Each row was made from one small tree. The marks that hang from a mark follow it in brackets, in alphabetical order. Every link used is in the known rows. Write each row's tree.
Known rows
R{U}: [ -4.9  -4.5  -0.4  -4.8  13.6  -5.4  15.6   6.8 -14.9  -0.2   7.3  13.7
  13.4  -8.3  -0.3  19.4   9.2  22.4  -0.1   4.6]
X{Q{C H} U{R W}}: [ 58.7 -11.7   3.9  11.6 -15.8  33.3  -5.8   3.9  10.9  10.5 -30.6  26.0
  59.6  30.3 -46.4   2.3  56.4  21.7  35.2  20.0]
X{U{W}}: [ 20.2   5.9  16.2  13.5  -2.0   5.6  -6.5   7.6  -0.1   0.6 -17.6  11.3
  18.9   2.4  -9.1  17.7  25.5  16.2   2.1  17.7]
Q{C}: [28.1 -6.5  1.8  9.1  3.8  9.5 26.8 -1.4 18.6 -1.4  2.2 -3.0 12.6  8.1
  4.5 -6.5  1.3  1.5 19.1  3.9]
M{B{C}}: [ 19.0   2.1  26.4 -16.2   0.3 -24.4 -19.2 -16.1  -8.9 -27.4  19.9  -9.9
   9.4   9.9  -0.1  17.7   4.6   2.3  10.8  25.0]
Q{C H}: [ 48.3 -19.6 -16.5   4.4  -2.3  32.2  20.3  -0.6  15.1  -2.5  11.0   9.9
  32.1  14.8 -10.8 -18.6  -0.7   4.2  31.6  -8.8]
X{Q{C{B} H} U{R W}}: [ 63.4   1.5  10.7   7.7  -9.4  29.1   5.5   7.3   9.2   7.3 -34.6  22.3
  66.7  31.5 -54.2  -1.3  56.9  17.6  24.5  14.4]
B{M}: [ -3.3  -9.8   7.6 -20.0   8.2 -13.2 -20.8 -14.2 -11.1  -9.6   4.4  -6.7
   7.9  25.3  -4.0   7.6   8.8   5.3  16.0  12.1]
R{U{W X{Q{C{B}}}}}: [ 36.3   2.7  22.6  -5.5  -2.7   4.9  22.7  20.6   2.2 -20.6 -22.8  11.9
  40.9   0.3 -40.6  13.3  46.4  30.4  -1.8  18.8]
B{C M}: [ 11.6 -19.3   4.8 -23.8  20.0 -19.3 -32.6 -28.5   0.2  -9.4  12.0 -21.4
  12.7  38.4   4.7  19.1   2.3   1.5  32.2  35.3]
U{R W X{Q}}: [ 38.5   0.6  20.6   3.1 -50.9   0.6 -20.8  11.1  15.2 -16.0 -48.6   2.9
  31.0   2.4 -76.1  -1.9  52.8  15.1  18.8   9.5]
R{U{W X{Q}}}: [ 18.7  -4.5  16.4  -6.0  -9.9   4.2   1.5  18.8  -5.3 -16.7 -20.2  15.6
  29.2  -3.6 -36.8  20.3  45.6  32.5  -3.2  20.4]
M{B}: [  6.8   9.6  28.6 -13.3  -9.6 -19.7 -10.1  -5.6 -18.1 -26.9  13.8   1.3
   5.4  -0.1  -6.4   9.2  10.1   5.3  -2.7   6.6]
R{U{X{Q{C{B} H}}}}: [ 35.6  -7.0   2.4  -9.5   0.7  20.8  26.1  10.1  -1.6 -20.3  -9.8  22.4
  48.6  -5.6 -31.4   8.2  33.7  28.4   7.4  10.5]
Q{H}: [ 20.2 -13.4 -18.4  -3.3  -5.6  23.3  -5.5   0.4  -3.2  -1.1   8.1  13.2
  20.0   7.1 -14.1 -11.7  -2.3   3.6  12.9 -12.4]
C{B{M} Q{H}}: [ 24.2  16.8  16.5 -40.6  10.9   8.3  -8.7  -7.1 -14.4  -4.0  -2.1  -3.2
  34.1  20.9 -49.5  14.4  19.7  -4.3 -11.8   2.6]
U{X{Q}}: [ 15.9  -3.9   6.5  -4.8 -20.9  15.8 -10.8   1.0   8.4 -20.8 -24.4   9.1
  16.4  -6.3 -24.5   1.6  31.1   7.1  -0.7  17.7]
R{U{X{Q}}}: [  7.8  -8.4   5.1  -9.1  -2.8   7.7   6.5   8.4  -7.6 -16.3 -12.4  20.4
  27.0 -13.7 -20.3  20.3  34.7  28.4   0.3  18.9]

Which tree is each row?
[ 14.3  -7.7  15.7 -36.3  19.6 -13.9 -35.4 -28.4  -0.3  -2.4   7.4 -23.7
  13.7  33.5 -15.6  38.0  13.2  -3.9  19.3  44.5]	B{C{Q} M}
[ 47.3  12.8  25.6  10.3  -5.7  10.2   9.7   5.9  10.9   8.9 -41.9  12.1
  51.2  24.5 -42.9   7.3  58.8  15.4  14.1  24.5]	X{Q{C{B}} U{R W}}
[ 18.2 -10.0  -9.5  -1.5   4.3  39.0 -18.3  -2.9  -9.3   7.8 -14.8  32.4
  37.8  17.2  -8.8   9.9  37.9  13.5   4.9  23.6]	X{Q{H} U}
[ 69.1 -12.5  10.1   6.3 -51.7  21.7  -6.8  11.0  26.0 -17.4 -41.5   9.2
  51.5  12.8 -83.2 -13.0  52.3  18.8  40.1   3.3]	U{R W X{Q{C H}}}
[ 31.7   4.6  26.3 -28.1  -3.0  -7.7 -25.3 -16.4 -10.9 -22.3  20.2  -5.7
  19.8  10.2 -23.8  26.7  12.4   0.8   7.1  26.6]	M{B{C{Q{H}}}}
[ 53.7  -2.5  -7.0   0.0   5.5  26.9  34.2   2.9  13.3  -6.0   5.8   5.6
  40.4  16.1 -19.9 -22.4   0.0   1.1  17.3 -15.9]	Q{C{B} H}
[ 37.4 -12.0  -5.9  -1.4 -45.7  20.1 -17.3  -1.7  10.5 -15.5 -33.7  16.5
  41.1  -4.7 -65.1  -8.2  36.7  14.1  30.0  -1.0]	U{R X{Q{H}}}
[ 42.9 -14.9   8.3  -4.3 -10.8  20.6  11.6  19.1   2.7 -18.0 -14.4  21.2
  45.4   3.9 -41.3  11.0  45.9  34.3  13.7  16.1]	R{U{W X{Q{C H}}}}
[ 21.7  11.6  35.2 -26.4   0.5 -20.2 -22.1 -16.3  -9.2 -21.7  16.3 -12.4
   9.7   6.8 -15.6  32.2  13.1  -1.4   1.0  32.2]	M{B{C{Q}}}
[ 26.9 -16.6   4.1 -39.0  15.9   1.5 -39.6 -28.4  -1.5  -3.1  12.7 -15.7
  25.7  39.2 -25.0  30.3  11.9  -1.1  27.5  36.5]	B{C{Q{H}} M}
[ 28.7  -7.1   2.5   0.4  -2.2  35.1 -24.1   8.0  -6.9   7.4 -22.0  28.6
  40.3  27.0 -24.8   9.4  49.6  16.2   2.0  25.2]	X{Q{H} U{W}}
[ 31.4   4.1  16.6  -9.1  16.9  -4.9  26.9  -6.9   8.9 -11.4   1.0 -11.6
  25.4  24.1  -7.1  -6.1   7.3   0.4  14.7   4.8]	Q{C{B{M}}}
[ 26.8  24.9  10.5 -24.6   3.9  18.7   8.0   4.0  -5.6   3.2  -5.8   1.4
  28.2   0.6 -45.9   8.4  13.2  -8.4 -23.6  -6.5]	C{B Q{H}}
[ 51.1  -8.3   8.4   0.6 -54.4  15.9 -24.0  11.3  13.1 -16.5 -42.9  11.3
  43.7   7.4 -85.4  -8.9  51.0  17.3  26.6   1.2]	U{R W X{Q{H}}}
[ 27.5   6.1  15.8  18.1 -18.8  -3.3  -8.0   4.4   2.9   4.7 -29.0  10.9
  28.9   0.3 -34.6  15.7  30.9  19.6  19.5   9.0]	X{U{R W}}
[ 46.7  -3.6  13.7  -7.1  -5.7  17.5  20.3  21.3   1.4 -20.4 -18.2  18.4
  50.6   4.1 -47.3   7.7  45.3  32.0   4.9  11.0]	R{U{W X{Q{C{B} H}}}}
[ 72.5  -1.0  15.8   2.8 -46.7  18.5   1.4  13.0  23.9 -19.7 -44.0   6.8
  57.6  12.6 -89.0 -16.7  51.9  15.9  30.5  -0.7]	U{R W X{Q{C{B} H}}}
[ 32.8  -8.2  17.4  -2.8  -7.8   8.7  14.9  19.4   4.4 -17.1 -18.6  15.0
  34.9   0.3 -34.3  16.6  46.1  32.6   7.5  22.9]	R{U{W X{Q{C}}}}
